Known rows, with every step that occurs:
zizugus leruf: [ 3 -2  3  8 -2  0  0  2 -1  0 -4 -2  1 -2  0  1 -2  1  1 -1  7  2 -2]
zizugus leruf gulupu dapuvi tidug zeti nutison funa: [  5  -3  -8  13  13   1  -3   3   7   7   2 -11   7   2   1   4   5   1
 -10 -43   7  -9   4]
zizugus leruf gulupu: [ 2  0 -2  5  1  1 -2 -1 -2  0 -3 -3  0  0 -3  2  1  4 -1 -5 13 -1  0]
libov zeti: [-2  0  2  3  0  6 -1 -9  4  0 -4  1 -1 -2  1  2  0  4 -1  1  1 -3 -4]
gulupu leruf zizugus: [ 3 -1 -1 -1  0 10  0 -4 -9 -1 -3 -4 -4  2  1  1 -2  1 -3  1 -1  5  1]
nutison funa libov: [-1  5  1 -7 -3  3 -1  5 10 -2  4  0 -2  0 -2  2 -6 -3 -2 -8 -1 -1  5]
tidug zeti: [ 0 -2 -4  1  7  1  1 -1  5  3 -1 -1  1  0  0  0 -1 -2 -1 -7 -2 -2 -2]
gulupu dapuvi nutison zeti libov: [  1  -4   2   5   6  -3  -2  -9   2   2   7  -1   5  -2  -3   4   1   3
 -10 -17  -7  -6  -3]
zizugus leruf gulupu dapuvi tidug zeti: [  6  -2  -3   9   9   3  -4   3  -2   6  -2  -7   5   2   3   4   0   2
  -7 -27   9  -6  -1]
funa libov zeti nutison dapuvi tidug: [  2   1   5   1   2  10  -4  -6  13   2   4   2   8  -6   5   8   1  10
  -8 -21  -3  -7  -1]
zeti tidug: [-2  3  2  4  1  0 -2  1  0  3  0  2  0 -1  2  0  0 -2  0  2 -4 -6 -1]
zizugus leruf gulupu dapuvi nutison zeti tidug: [  0   1   2  10   5   1  -9  -7   1   3   2  -2   5   1  -1   4   2   3
  -6 -17   7  -8  -3]
zizugus leruf gulupu dapuvi nutison funa libov: [  4   6  -3  -1   4   1  -6   1  10  -2   4  -6   1   2  -4   2  -4   0
  -8 -27   9   0   7]
zizugus leruf gulupu dapuvi nutison funa tidug zeti libov: [  6  -1  -6  16  13  -3  -4  -3   8   6   7  -8   2   0  -4   5   0   2
 -12 -30   5  -8   2]
zizugus leruf gulupu dapuvi nutison funa: [  4   2  -6   8   5  -1  -5  -1   4  -1   3  -7   0   3  -4   1   3   0
  -7 -27   9  -1   8]
funa nutison: [-2  3 -1 -3 -2  0 -1 -2  0 -3  3 -2  2 -2  1  0  2 -1  2  2 -4  5  4]
tidug zeti nutison funa libov: [  0   0  -5  -3  10   2   2   1  19   3   4  -3   3  -1  -2   2  -2  -3
  -5 -22  -4  -4   2]
leruf gulupu dapuvi: [  1   1  -4  -4   5   3  -5  -2  -2   2   3  -4   0   3  -2   0   2   3
  -5 -12   5  -4   1]
leruf zizugus: [ 1 -1 -1  2 -1  6  1  1 -3 -1  1 -3 -3  0  1  0 -3  2 -2  3 -2  1  2]
nutison funa libov zeti tidug: [ -4   9   5   1  -3   8  -4  -3  14   1   0   3  -3  -3   1   3  -6   0
  -3  -4  -4 -10   0]
funa nutison dapuvi tidug zeti: [  1   0  -2   4   2   5  -3   1   4   1   8  -1   8  -4   7   4   3   1
  -2 -20  -9  -1   7]
leruf gulupu dapuvi nutison: [  2   2  -7  -2   9  -1  -5  -6   0   0   5  -4   2   3  -2  -1   5   3
  -8 -18   4  -1   4]
dapuvi tidug zeti nutison funa libov: [  2   2  -3  -1   8   1   1   5  16   5   4  -3   6  -1   3   4  -2  -2
  -8 -30  -5  -6   5]
funa libov: [ 0  4  3 -9 -1  2 -1  2  5 -1  2  1  0 -1  0  1 -7  0 -2  0  0  1 -1]

Rows:
[ -2   8   1  -1   0   4  -1  -7  17  -3   1   1  -1  -2  -2   3  -4   1
  -6 -12  -2  -2   5]	dapuvi nutison funa libov zeti
[  4  -4  -4   6  13   0   0   1   4   8   2  -6  10   1   6   2   4   0
  -9 -29  -4  -5  -2]	gulupu dapuvi tidug zeti nutison
[-3  6  4 -4 -4  8 -1 -4 14 -2  0  1 -3 -2 -1  3 -6  1 -3 -7  0 -4  1]	nutison funa libov zeti
[-4  0  6  4 -2  3 -3 -4  1  3  2  4  2 -1  1  4  0  0  0  2 -4 -9 -5]	nutison zeti tidug
[  0  -4  -5   6  10  -2   3  -2   4   5   2  -2   2  -3  -3   2  -2   0
  -5 -10  -7  -7  -3]	tidug zeti libov
[  3  -3   0   6   4   2  -2   1   4   3   6   0   9  -3   4   5   7   6
  -5 -23  -4  -5   4]	zeti nutison dapuvi tidug
[  1  -1  -2  10   6  -1   1   0   8   6   6  -2  -1  -2  -2   4  -3  -2
  -6 -11  -6  -9  -1]	nutison funa tidug zeti libov
[  6   1  -4   4  11   4  -4   5  12   6   3  -9   7   0   1   5  -1   1
 -11 -42   7  -7   4]	zizugus leruf gulupu dapuvi tidug zeti nutison funa libov
[ 2  4  0  6  0 -4 -1 -1  8  0  6  0  0  2  0  1  1 -2 -3 -7 -1  1  6]	dapuvi nutison funa tidug
[  2  -2   0   6   4   2  -6  -9   1   0   2  -5   5   1  -3   4   2   5
  -6 -19  11  -2  -2]	zizugus leruf gulupu dapuvi nutison zeti
[  1  -7  -6   6  11   4  -1  -4  12   4   6  -2   7  -2   0   3   5   3
  -3 -23  -5  -5   0]	tidug zeti nutison dapuvi
[  3  -5  -2  10   7   2   0   1   3   6   7   1   6  -5   2   7   0   4
  -8 -26 -11 -11   2]	nutison dapuvi tidug zeti libov
[  0  -5  -7   4  13  -1   3  -4   9   4   0  -4   5  -1   0   0   4   1
  -3 -14  -2  -3  -3]	tidug zeti nutison
[ -4  10   3   3   2   3  -4  -6  17   0   2   4  -1  -3   1   3  -4  -1
  -5 -10  -6  -8   4]	dapuvi nutison funa libov zeti tidug
[ 1  0 -1  6  3 -2  0  0  9  3  6 -3  2  0  0  2  4  0 -3 -9  1 -3  1]	zeti nutison funa tidug
[  3   1  -9   8  15  -3  -4  -6   9   6  11  -6   1   1  -4   3   1   1
 -13 -30  -2 -10   3]	leruf gulupu dapuvi nutison funa tidug zeti libov
[ -1  -3   1   6   5  -4   1 -10   3   1   5   1   5  -4  -4   5   2   4
  -6 -10  -6  -6  -2]	dapuvi nutison zeti libov
[ -2  -2  -1   6   6   3   1 -11   9   2  -3  -1   3  -3   0   2   6   6
  -3  -6   1  -5  -5]	libov zeti nutison
[ 2 -3  0  8  8 -2  1 -3  3  7  4 -1  2 -3  0  3 -4  1 -5 -3 -5 -7 -7]	funa tidug zeti libov
[  3   1  -2   2   6  -3  -3  -3   1   0   3  -3   3   2   1  -1   2  -1
  -6 -13  -2   2   2]	gulupu dapuvi nutison
[ 1  0 -2  5  2  2  0  1  9  4  4 -2 -1  2  1  2 -3 -4 -2 -8 -1 -3  1]	nutison funa tidug zeti
